Each row comes from the steps of one path. Every step used is in the known rows, and no mark comes twice. Write the path behind each row, first mark first.
Known rows:
parem > sedes > bute > sefa > rege > mamido: 286 208 292 205 -308 -622 -74 86 -170 190 714 -15 185 716 -128 72 157
 830 -87 -155 -196 299 -262 250
bute > mamido: -588 382 -611 134 -274 78 -329 -254 316 -235 -126 -107 145 -307 99 -135
 18 -325 554 73 -185 -118 -125 32
palibu > bazab: -366 -294 -539 212 373 -311 -281 -187 471 -238 -204 -313 -119 -154 392
 51 341 124 119 -32 188 -208 -240 49
palibu > bazab > rege > mamido > bute > sefa: -188 -398 118 24 487 -85 -626 -21 -44 253 230 -65 -50 209 -73 138 -337
 913 317 -130 201 491 59 410
ludo > palibu: -275 -103 -222 233 81 -329 -69 -72 249 -649 -195 -42 55 83 246 335 354
 -215 150 67 -84 -823 82 135
palibu > bazab > rege > mamido: -106 -279 -411 240 455 199 -208 25 -97 213 -214 -122 -30 -24 347 -8 124
 373 331 26 420 472 7 50
sedes > parem: -325 83 -318 -124 424 -321 44 -106 241 -407 -188 -57 -98 192 231 85 201
 280 447 -221 -174 26 -349 230
parem > sedes: -225 -258 -329 269 -176 -629 -118 -171 204 -210 111 -135 255 149 310 201
 338 122 95 -99 109 -198 -315 62
parem > sedes > bute > mamido > veme > ludo > bazab: 324 216 -221 -284 -675 152 -40 -457 120 66 529 14 98 -249 -273 63 427
 -660 -277 -45 334 4 -397 -338
mamido > sefa > rege > bazab: -148 -425 55 197 105 74 300 -44 284 439 -244 122 -32 -46 246 -144 -316
 -413 -212 140 -441 -232 -74 -249
parem > sedes > bute > mamido > veme > ludo: 121 332 -281 65 -674 -176 149 -411 138 -150 715 -183 -88 -134 -318 -143
 -74 -553 -180 182 270 112 -156 -48
ludo > palibu > bazab > rege > mamido > bute > sefa: -178 -381 183 104 453 -211 -541 80 -49 74 208 -57 -52 404 29 456 -55 729
 308 -98 208 -11 413 510
veme > ludo > palibu: -5 28 -115 234 -18 -390 256 -33 67 -635 -350 -148 -196 -96 -5 379 462
 -288 -91 245 107 -696 42 198
parem > sedes > bute > mamido: -302 186 -676 277 -599 -241 -333 -449 331 -134 633 -141 175 98 68 36 151
 -63 360 154 139 65 -428 161
veme > ludo > palibu > bazab: -153 -193 -388 295 190 -494 88 -78 315 -478 -402 -369 -365 -197 179 385
 703 -110 -106 147 405 -676 64 202
veme > ludo > bazab > rege > mamido > bute: 310 -390 104 -373 83 755 -96 88 -390 289 -379 268 -6 66 -252 305 204 181
 157 39 249 255 -163 -49
palibu > bazab > rege: -244 -286 -515 351 466 -63 -472 23 230 -124 -90 -182 -164 -248 302 87
 -58 139 161 200 277 190 -133 213
parem > sedes > bute > mamido > sefa: -327 126 -412 53 -726 -342 72 -493 465 -62 834 141 276 -35 -1 8 -98 -34
 -190 157 60 176 -340 -67
palibu > bazab > rege > mamido > sefa: -132 -341 -127 48 374 86 194 -14 34 316 -44 175 49 -134 287 -33 -169 445
 -223 38 331 549 49 -164
bute > sefa > rege > mamido > veme > ludo: 362 514 836 -178 -123 -320 400 270 -403 92 27 -76 -94 13 -419 -256 -330
 66 -388 -184 -426 88 281 -102
veme > ludo > bazab > rege: 328 -57 -55 -108 175 383 -203 102 -232 -109 -413 106 -84 -465 -140 356
 292 -100 -142 145 169 71 -379 -136
bazab > rege > mamido > veme > ludo: 384 49 267 -70 157 284 429 130 -598 1 -65 54 -139 -134 -174 -197 -433
 -258 -189 169 216 445 252 -160
mamido > bute > sefa > rege: -305 -46 454 -6 -129 -401 -419 166 323 -76 215 -63 17 248 -313 28 -548
 364 115 -72 -744 -323 -14 446
sedes > bute > sefa > rege > mamido > veme: 345 336 645 -127 -56 -149 180 82 -139 8 711 67 -4 461 -290 -428 -470 294
 -363 -131 -565 133 61 -12
rege > mamido: -136 -43 -178 83 147 60 132 -97 -92 -97 -276 9 167 215 248 -101 229 250
 322 -130 70 12 -72 -89

Write each row's path:
-22 392 411 66 -23 -268 -86 259 -203 110 -80 -11 178 296 -75 -92 -83 623
 127 -205 -512 104 31 106 -> bute > sefa > rege > mamido
583 414 856 -526 -126 109 220 247 -359 285 -155 104 80 -53 -426 -106 134
 4 -477 -455 -388 -77 -4 -381 -> bute > sefa > rege > mamido > veme > ludo > bazab
-199 457 -161 -107 -358 31 108 -218 105 -238 -66 -172 -109 -538 -255
 -341 -292 -830 68 158 -68 -65 113 -157 -> bute > mamido > veme > ludo
-96 -178 399 -77 291 78 -500 44 -309 104 310 187 114 329 -274 171 -642
 788 341 -2 -137 439 92 350 -> bazab > rege > mamido > bute > sefa
465 24 30 -224 194 697 -7 168 -544 178 -568 222 57 -196 -70 256 464 127
 47 -29 347 358 -233 -264 -> veme > ludo > bazab > rege > mamido
218 48 171 45 -102 -130 596 220 28 147 -322 -332 -281 108 89 -129 460
 -453 -244 -48 128 -517 532 -15 -> sefa > rege > mamido > veme > ludo > palibu > bazab
148 -247 184 -395 150 552 96 35 -174 321 -181 642 389 -120 127 143 96
 239 -293 -136 79 365 -172 -493 -> ludo > bazab > rege > mamido > sefa
168 -119 -16 -16 177 -215 516 -67 8 -125 -216 -219 -239 25 179 43 565
 -311 -245 -148 505 -466 424 -141 -> rege > mamido > veme > ludo > palibu > bazab
-369 -236 277 -84 119 -505 -509 -183 261 -310 301 -6 49 181 -209 139
 -418 471 130 -130 -389 -265 -128 311 -> mamido > bute > sefa
441 -53 261 -276 130 447 -38 104 -231 -83 -132 195 -101 -518 -217 75
 -121 -505 -483 34 131 11 -102 -341 -> mamido > veme > ludo > bazab > rege
15 -204 -364 304 -172 -513 -86 -371 232 -307 594 -29 65 364 149 199 293
 292 -122 106 195 4 -512 150 -> parem > sedes > bute
-96 144 -31 105 -154 113 216 243 -35 128 -399 3 149 274 194 -238 128 153
 271 -43 -343 -14 14 25 -> sefa > rege > mamido
-534 418 -181 1 -708 -9 123 72 504 138 -59 75 234 -330 -74 -315 -409
 -435 23 117 -626 -101 21 -82 -> bute > mamido > sefa > rege
-206 -211 55 -53 -297 154 100 207 127 294 -202 22 95 523 -15 -187 -143
 154 450 -29 -341 -125 97 213 -> sefa > rege > mamido > bute
554 177 417 -478 -206 488 504 320 -233 368 -477 116 26 -47 -170 -214 366
 -472 -351 -311 -173 -152 57 -535 -> sefa > rege > mamido > veme > ludo > bazab
81 155 247 -76 -187 101 407 247 -10 169 -105 50 128 244 99 -558 -235
 -311 -38 -144 -373 -152 305 -224 -> sefa > rege > mamido > veme
-160 -155 80 -153 8 -34 535 -155 56 15 -82 280 280 33 194 -127 -30 249
 -221 -120 -41 102 -31 -332 -> rege > mamido > sefa
314 -135 9 -1 403 209 252 58 -346 152 -132 -165 -305 -228 7 -213 -138
 -99 -251 124 548 490 242 -112 -> palibu > bazab > rege > mamido > veme > ludo
-219 -495 329 97 206 -136 -576 -5 192 418 20 -90 -137 343 -67 -19 -504
 64 368 -36 -614 -290 -68 315 -> mamido > bute > sefa > rege > bazab
126 395 -49 -370 -223 746 -303 12 -144 55 -102 102 26 -741 -321 -62 -218
 -862 -4 130 57 152 -10 -317 -> bute > mamido > veme > ludo > bazab > rege
168 -162 -220 268 329 92 110 155 -319 -32 -423 -203 -296 -11 161 374 517
 159 78 228 659 86 294 235 -> veme > ludo > palibu > bazab > rege > mamido
202 352 386 98 0 -156 18 47 -174 -23 468 68 -29 473 -208 -94 -134 708 -1
 -10 -444 193 -168 195 -> sedes > bute > sefa > rege > mamido
10 -252 -66 114 376 75 18 47 -66 13 58 -16 -21 66 367 -35 35 -209 -9 -24
 381 -153 551 18 -> ludo > palibu > bazab > rege > mamido > veme
-29 -63 -136 166 250 321 -72 99 -370 16 -148 124 106 110 188 -25 -121
 242 374 94 141 411 15 28 -> bazab > rege > mamido
-158 219 -343 156 -98 116 -172 -20 171 -209 -14 -285 -308 -575 -51 45
 -127 -872 56 330 407 -197 472 164 -> bute > mamido > veme > ludo > palibu > bazab > rege
302 -139 205 -393 242 760 -99 60 -370 241 -81 372 312 -79 126 -119 -21
 -255 -116 -253 69 205 29 -470 -> ludo > bazab > rege > mamido > veme
-308 480 -194 28 -702 158 195 -80 558 -18 438 167 36 -96 -200 -327 -448
 -253 -163 325 -601 -14 -144 27 -> sedes > bute > mamido > sefa > rege
141 -156 11 182 263 -186 90 68 27 -301 -30 -200 -413 -332 48 202 -48
 -509 -405 275 422 -303 376 135 -> mamido > veme > ludo > palibu > bazab > rege
